What can hang from each mark
j48: j272
j446: j272 j294 j936
j936: j446
j117: j272
j556: j272
j294: j446
j827: j272
j272: j48 j117 j293 j446 j556 j671 j827
j671: j272

Every row comes from one small tree of marks. The marks that hang from a mark follow it in brackets, in the order of their numbers. Every link used is in the known rows. Which tree was each row made from?
Known rows
j671[j272[j48 j117 j446[j936] j827]]: [  5.1   4.1 -19.7  24.7 -16.1  19.3 -22.0   8.0  -1.3   3.0  -1.2  18.3
  15.9 -18.0  22.1  41.6   9.6 -34.5  13.5   9.1  -0.6  -8.8  -8.1  17.6
  23.7   0.7  -6.1]
j446[j272 j294]: [  1.7  -2.6  54.3   6.7  -8.4  -0.8 -17.7   2.1   3.0   9.3 -15.6 -15.9
  10.7  -7.6   4.4   7.9   7.8  -3.3   2.5  -3.0   3.1  -4.6  -0.1   1.5
   9.6 -15.0 -16.5]
j556[j272[j671]]: [  2.5   1.9  13.9  13.7   1.3  -4.1  -3.8   4.4 -10.6   1.1   9.1  -1.8
  -0.8 -10.5   7.8   3.6   5.4 -12.2  -5.7  -3.4 -13.7   7.9  -0.8   0.5
  18.0   0.7  12.3]
j827[j272[j48 j117 j446 j556 j671]]: [ 12.9   3.8 -27.7  35.4  -7.6  -6.9 -46.9  17.7  -2.4  11.8  -0.5  22.7
  26.0 -57.3  16.7  45.7   3.4 -33.9  14.2  -3.1 -16.5  11.0 -39.9  14.4
  22.8  -9.5  17.0]
j671[j272[j48 j556]]: [  1.0   0.6 -22.1   8.8  -2.9  -9.2  -8.2   5.4  -1.0  -1.4 -12.2  18.4
  -3.6 -24.3  12.5  20.5   7.3 -15.4   0.0   8.3  -6.5  -5.9 -24.1  10.6
  13.1   4.5   0.7]
j294[j446]: [  1.3   1.8   3.2  20.3   0.5  -0.8 -14.8  -0.2  -1.8  -5.0   9.0   5.3
   6.0  -7.2  -6.4  12.1  -4.6  -4.6   2.5   9.3  -3.3  -2.9   9.8  -0.2
  -1.8   4.6  11.3]
j446[j272[j48 j117 j293 j671 j827] j294 j936]: [  7.9  -6.0  37.8  36.6 -31.2  34.2 -35.4  13.3  -7.1  32.7  -2.0   4.3
  29.0 -54.0  21.1  33.5  15.1 -41.9  26.9  -3.9   5.9  -5.7 -25.9  18.9
  29.5 -29.0 -18.9]
j272[j117 j446 j671]: [  7.1   2.0 -11.1  22.2  -3.6   8.2 -16.8   6.7  -7.9   8.8   7.1   9.5
  20.6 -30.3   6.8  26.0  -2.1 -22.0  12.4  -5.8  -6.4   2.4 -10.6   9.4
   7.0  -5.6  11.7]
j827[j272[j293 j556 j671]]: [  8.2  -2.8 -11.4  28.1 -12.5   7.9 -31.4  11.2  -3.4  12.8  -0.4  14.2
   6.6 -38.7  -6.1  22.6   8.6 -16.1   0.7   2.2   4.0  -0.6 -26.6  11.1
  15.4   0.3  22.1]
j671[j272[j117 j446]]: [  4.0   5.7 -13.8  16.6  -8.3   1.6 -10.2   3.0  -2.7   2.2  -6.6  12.2
   9.0  -8.2   8.0  28.4   4.5 -12.8   3.9   8.0  -0.7  -8.8  -0.8  10.6
   5.8   9.2   9.9]
j446[j272[j48 j293 j556 j671] j294 j936]: [  7.3 -10.0  35.7  24.9 -25.9  26.9 -27.8  11.3  -5.5  32.7  -6.1   9.8
  16.8 -57.6   5.6  31.0  15.5 -33.8  18.3  -3.3  10.0  -8.3 -31.0  14.1
  25.7 -32.5 -17.2]
j671[j272[j117 j446 j556]]: [  5.5   2.1 -29.7  17.2  -8.4  -0.6  -1.3   4.3  -2.3  -3.8  -5.0  15.0
  11.2 -24.8   5.2  35.5   6.8 -20.6   1.9   8.6  -2.9 -10.5 -12.7  14.2
   6.9   7.2  10.7]
j117[j272[j48 j293 j446 j556 j671]]: [ 12.9  -2.9 -22.1  41.6   0.5   4.6 -39.1  13.4 -17.7  22.0 -10.6  41.9
  18.5 -51.3  10.7  39.2   2.3 -37.0   9.8  -5.6 -25.9  -5.2 -31.2  10.9
  11.8 -16.6   9.3]
j827[j272[j48]]: [  4.5   5.2  -4.0  13.3  -3.9 -12.6 -37.4   9.4   5.2   8.2  -9.2  11.3
   2.2 -10.2  10.2  12.7   2.6  -5.4   3.7   4.1  -6.8  10.4 -18.6   1.2
  14.7  -1.1   4.4]
j48[j272[j117 j671 j827]]: [  2.1   0.3  17.1  18.7  -7.1   1.1 -20.9   6.8  -4.9  -8.7   9.3   2.3
  11.4 -28.2  16.3  12.5   7.0 -25.1   9.2  -1.6  -3.4   5.0 -14.4  18.0
  12.5  -1.7  12.2]
j827[j272[j48 j117 j446[j294 j936] j556 j671]]: [  9.4   1.5   8.6  23.8 -24.9  11.1 -51.0  17.8   2.7  19.1   1.9   7.1
  31.1 -57.9  13.8  58.4  10.1 -37.8  27.7  -5.0  -1.9   7.2 -31.0  18.0
  31.4 -22.0   1.2]
j117[j272[j48 j293 j446 j556 j671 j827]]: [ 13.6  -4.3 -29.1  53.8   4.1  10.0 -45.1  14.2 -19.8  10.4  -7.3  37.0
  24.2 -54.1  18.0  42.8   4.6 -46.6   8.1  -6.2 -29.6  -8.4 -32.5  16.1
  18.8 -11.4   9.3]
j294[j446[j272[j671 j827] j936]]: [  7.9  -1.3  36.9  38.9 -12.5  29.2 -33.1   4.4  -4.9   3.1  17.9  -7.8
  21.3 -25.8  -0.8  30.8   7.5 -27.1   2.5   5.4   8.1  -9.1  11.0  10.8
  23.1  -8.2  -3.8]
j556[j272[j48 j117 j293 j446]]: [  9.4   2.7 -26.7  43.5  -6.9  -0.9 -11.4   9.6 -14.3  17.6   0.1  37.0
  12.5 -27.7  14.6  17.6   6.1 -31.7  10.5   5.1 -24.5   6.0 -18.6   3.3
  12.8  -6.2  12.4]
j827[j272[j117 j556 j671]]: [  6.7   2.2  -9.8  11.7 -14.7  -6.0 -22.9  12.4   2.3   9.6   4.0  -0.2
  17.2 -42.7   5.6  26.7   5.6 -16.0   7.6  -0.7   1.0   8.1 -27.5  12.7
  15.1  -2.2  15.5]
j936[j446[j272]]: [  6.4   2.5  28.3  16.2   0.5   9.9  -7.0   3.9  -4.4   5.9  -2.1   7.8
  10.1 -12.4  -2.3  14.4   8.6  -5.3  -8.3   5.0  -7.0  -8.1   1.6  -4.5
   3.8  -2.0 -15.4]

Which tree is each row?
[  3.6   2.3 -10.5  11.5  -6.0   0.5 -14.1   9.7  -5.6  18.2   1.1  12.6
  13.6 -40.0  19.9  14.1  -2.6 -21.0  20.2  -5.3  -8.5   9.5 -28.0   8.5
  11.9 -10.4   2.0] => j272[j48 j117 j671]
[  4.5  -4.0  13.0  30.6  -6.9  15.9 -24.6   3.2  -7.3   9.6 -10.2  13.2
  13.7 -14.6  -5.7  23.7   3.9 -15.3   8.6  -1.2  -2.1 -10.0  -1.8   4.3
   1.8  -7.0   5.8] => j272[j293 j446[j294]]
[  5.3  -4.6  36.8  38.3 -26.8  34.0 -42.4   9.6  -8.1   6.2   8.1  12.2
  24.7 -39.0   6.2  40.9  15.5 -43.1  24.1  -2.6   7.8  -5.4  -7.9  23.8
  19.0 -16.4   9.4] => j48[j272[j117 j293 j446[j294 j936] j671 j827]]
[ -0.3  -0.8  54.0   5.2 -14.6  11.5 -27.7   1.1   3.4  -3.6   0.2   2.0
   6.3  -0.2  -2.0  26.1  11.4 -14.8  12.0  -1.2   6.9  -1.8  11.9   9.8
  10.0 -15.3  -2.1] => j48[j272[j446[j294 j936]]]
[  4.9   0.3  38.4  20.1 -14.8  17.3 -15.6   0.1   3.1  11.4   8.6  -2.0
  11.4  -6.6 -10.8  18.8   5.6  -8.4   3.2  11.5  13.2  -7.5  19.5   1.9
   9.1 -11.2  -9.5] => j294[j446[j272 j936]]
[  8.8  -4.6  -7.9  39.4 -12.0  44.0 -27.1   5.7 -12.4   9.9  14.6  15.2
  16.4 -23.7  -3.2  33.4   7.2 -35.1   6.2  -3.3   4.9 -13.0  -3.1  14.1
  19.4  -6.1   7.6] => j272[j293 j446[j936] j671 j827]
[  3.8  -6.5   7.8  21.6  -8.7   5.1 -16.0   5.9  -8.5   3.8   3.9  23.1
  -0.9 -37.9  -5.1  12.0  11.1 -21.6   3.2   0.8   1.3  -2.5 -23.7  15.5
   6.8  -5.5  21.2] => j48[j272[j293 j556 j671]]
[ 11.3  -2.5  -4.9  47.1   1.1  18.5 -41.7   9.0 -19.2   9.3  -5.5  23.1
  20.6 -24.3   7.8  31.9   2.4 -30.3   0.3  -6.4 -18.4 -12.6  -5.6  11.1
  13.1  -4.3  12.6] => j117[j272[j293 j446 j671 j827]]
[  0.2  -1.2   2.0   0.6 -10.1 -11.9   3.9   4.0   2.4  -7.1   4.0   9.2
   5.1 -26.4   4.0   7.5   8.7 -13.0   9.3   4.0  -1.8   5.9 -18.8  13.0
  -1.2  -4.4   8.4] => j48[j272[j117 j556]]
[  9.6  -5.5 -15.5  31.7 -11.4  27.9 -15.7   6.3  -8.8   5.6   3.2  21.6
  20.2 -21.2  -1.6  36.7  10.7 -32.2   2.8   1.4  -6.9 -16.2  -1.4  12.8
  11.1  -9.6  -2.7] => j117[j272[j293 j446[j936] j556 j827]]
[  4.5   1.6  49.0  15.7 -11.1   9.4 -10.6   7.1  -1.7  11.1  -6.5  -3.4
  25.0 -27.8   5.3  25.8  10.8 -11.7   9.8   2.2  -7.7  -5.7  -4.5   0.2
   4.6 -10.4 -20.2] => j936[j446[j272[j117] j294]]
[  2.7  -2.9 -28.1  13.1  -4.0   1.8  11.0   5.5  -0.9 -11.3   8.9  -2.6
  17.8 -31.4  11.0  13.9   3.8 -22.5   5.5   1.7  -3.9  -2.5 -18.3  12.7
   5.5   1.8   0.2] => j272[j117 j556 j827]
[ 11.4  -1.5 -34.5  56.0  -5.3  20.3 -36.6  13.1 -16.8  15.3   3.3  32.9
  26.1 -52.5  20.1  34.6   1.1 -46.1  17.9  -3.8 -16.1  -1.9 -32.7  16.9
  17.0  -7.5  12.9] => j272[j48 j117 j293 j446 j671 j827]
[  7.5  -2.0  23.1  40.2 -16.4  22.9 -35.8  11.3 -15.4  22.4   6.0  22.6
  11.9 -32.5   9.6  35.9  12.6 -38.6  15.4  -3.8 -13.0   0.8 -11.1   6.7
  31.5 -20.8   3.6] => j556[j272[j48 j293 j446[j294 j936] j671]]
[  8.4  -5.0  -2.9  37.7  -5.1   9.3 -30.5   7.1 -12.2   1.0   3.3  32.1
   7.6 -40.4  -6.0  28.1   9.2 -30.7   3.0  -0.4  -6.5  -5.0 -20.8  16.4
   8.1  -6.8  26.2] => j48[j272[j293 j446 j556 j671]]
[  3.9  -2.9  60.3  15.2  -8.3   6.1 -30.2   5.3  -2.2  14.5 -10.8 -16.3
  14.5 -24.5   7.0  16.0   6.6 -10.5   4.9  -8.4   2.5  -2.6  -7.2   5.6
  16.8 -17.3 -10.1] => j446[j272[j671] j294]
[ 10.5  -6.9 -30.2  40.6 -20.0  41.3 -11.6   9.8 -11.5  10.9  19.1  18.0
  29.2 -52.8   1.4  41.9   9.5 -46.4  15.1  -1.1   3.6 -11.8 -19.0  21.8
  17.1  -9.1   9.1] => j272[j117 j293 j446[j936] j556 j671 j827]
[  6.9  -1.7 -16.5  22.4 -12.6   1.8 -19.7   8.1   1.2   8.5  -5.9  14.1
   3.1 -23.3  -9.4  16.8  10.0  -8.3  -2.9   8.2   3.7  -2.2 -19.2   6.3
   7.9   2.5  15.1] => j827[j272[j293 j556]]
[ 12.9  -6.6 -13.3  49.9 -13.4  15.1 -21.9  14.7 -12.0  20.4  -4.2  20.2
  27.1 -72.2  21.5  25.4  11.2 -44.8  12.9  -0.5  -9.3  -4.5 -46.8  19.6
  22.9 -15.8  -2.0] => j446[j272[j48 j117 j293 j556 j671 j827]]
[ 12.9  -5.4 -49.5  58.1  -5.8  18.5 -25.8  14.8 -16.8   9.3   4.5  34.8
  30.3 -69.8  17.9  41.1   4.6 -52.4  17.4  -3.4 -18.0  -4.6 -44.5  20.0
  19.3  -8.8  14.7] => j272[j48 j117 j293 j446 j556 j671 j827]
[  5.0  -6.6 -35.1  28.2 -10.7  13.5   8.2   6.2  -6.6   0.3   5.6  11.0
  17.2 -40.0   3.8  14.7   6.7 -26.9   8.8   4.8  -2.3  -8.5 -25.2  14.5
   3.0   1.9   6.4] => j272[j117 j293 j556 j827]
[  9.0  -2.7   6.7  30.0   5.0  13.2  -5.1   6.8  -5.6 -11.2   3.8   5.6
  18.9 -31.4   3.9  24.5  13.7 -22.9 -12.9   4.5 -14.5 -12.5 -11.9   4.8
  11.5   2.1 -12.9] => j936[j446[j272[j556 j827]]]
[  6.7   1.5 -22.5  38.6  -5.3  10.2 -31.0   5.7 -10.3  13.6 -17.3  40.8
   0.3 -15.9   6.9  29.2   5.8 -22.4   2.8  10.0  -5.4 -12.0 -15.6   9.3
  11.2   4.0  10.7] => j671[j272[j48 j293 j446]]
[ 13.6  -1.6 -22.8  40.4 -19.4  23.2 -49.7  15.6  -4.9  26.5   3.8  33.9
  16.3 -48.9   0.1  47.2  11.3 -36.5  12.1   1.2  -0.7  -0.2 -30.7  13.8
  27.7 -14.1  13.3] => j827[j272[j48 j293 j446[j936] j556 j671]]
[  1.8  -6.1   2.3  16.5  -8.7   0.4  -3.8   2.7  -3.3  -2.5  -1.5  24.0
  -5.1 -21.9  -7.1   5.0  12.5 -13.7   1.3   6.3   3.1  -3.4 -17.1  10.9
  -1.3  -2.5  15.7] => j48[j272[j293 j556]]
[  5.9   1.5 -30.7  25.1   2.0  -6.0 -20.3   6.2  -4.0  -4.2 -11.3  26.9
   3.6 -26.0  13.0  36.6   5.8 -24.3  -0.2   7.0 -12.6  -9.2 -22.2  11.3
  15.0   1.8   6.8] => j671[j272[j48 j446 j556]]
[  9.7  -1.0   1.9  64.4  -7.8   9.3 -41.0  15.4 -20.4   9.2   2.6  21.7
  27.7 -51.7  26.7  38.3   9.9 -51.6  17.3  -4.0 -28.9   3.0 -27.3  13.6
  30.7  -9.2  13.0] => j556[j272[j48 j117 j293 j446[j294] j671 j827]]
[ 11.2  -5.1  -6.8  56.0 -25.0  26.6 -18.3  10.5  -4.6  16.4  11.1  23.5
  29.9 -58.2   7.2  37.4  11.6 -44.1  19.8  16.0   3.3 -10.0 -21.2  17.0
  18.3 -15.9  -6.3] => j294[j446[j272[j48 j117 j293 j556 j827] j936]]
[  8.1  -6.0 -39.5  41.2  -9.9  13.7 -15.6  13.7 -12.8  10.8   5.3  24.9
  21.8 -69.2  18.5  26.7   5.0 -44.5  18.0  -1.4 -12.3  -1.7 -46.2  19.2
  16.2  -7.7   8.5] => j272[j48 j117 j293 j556 j671 j827]
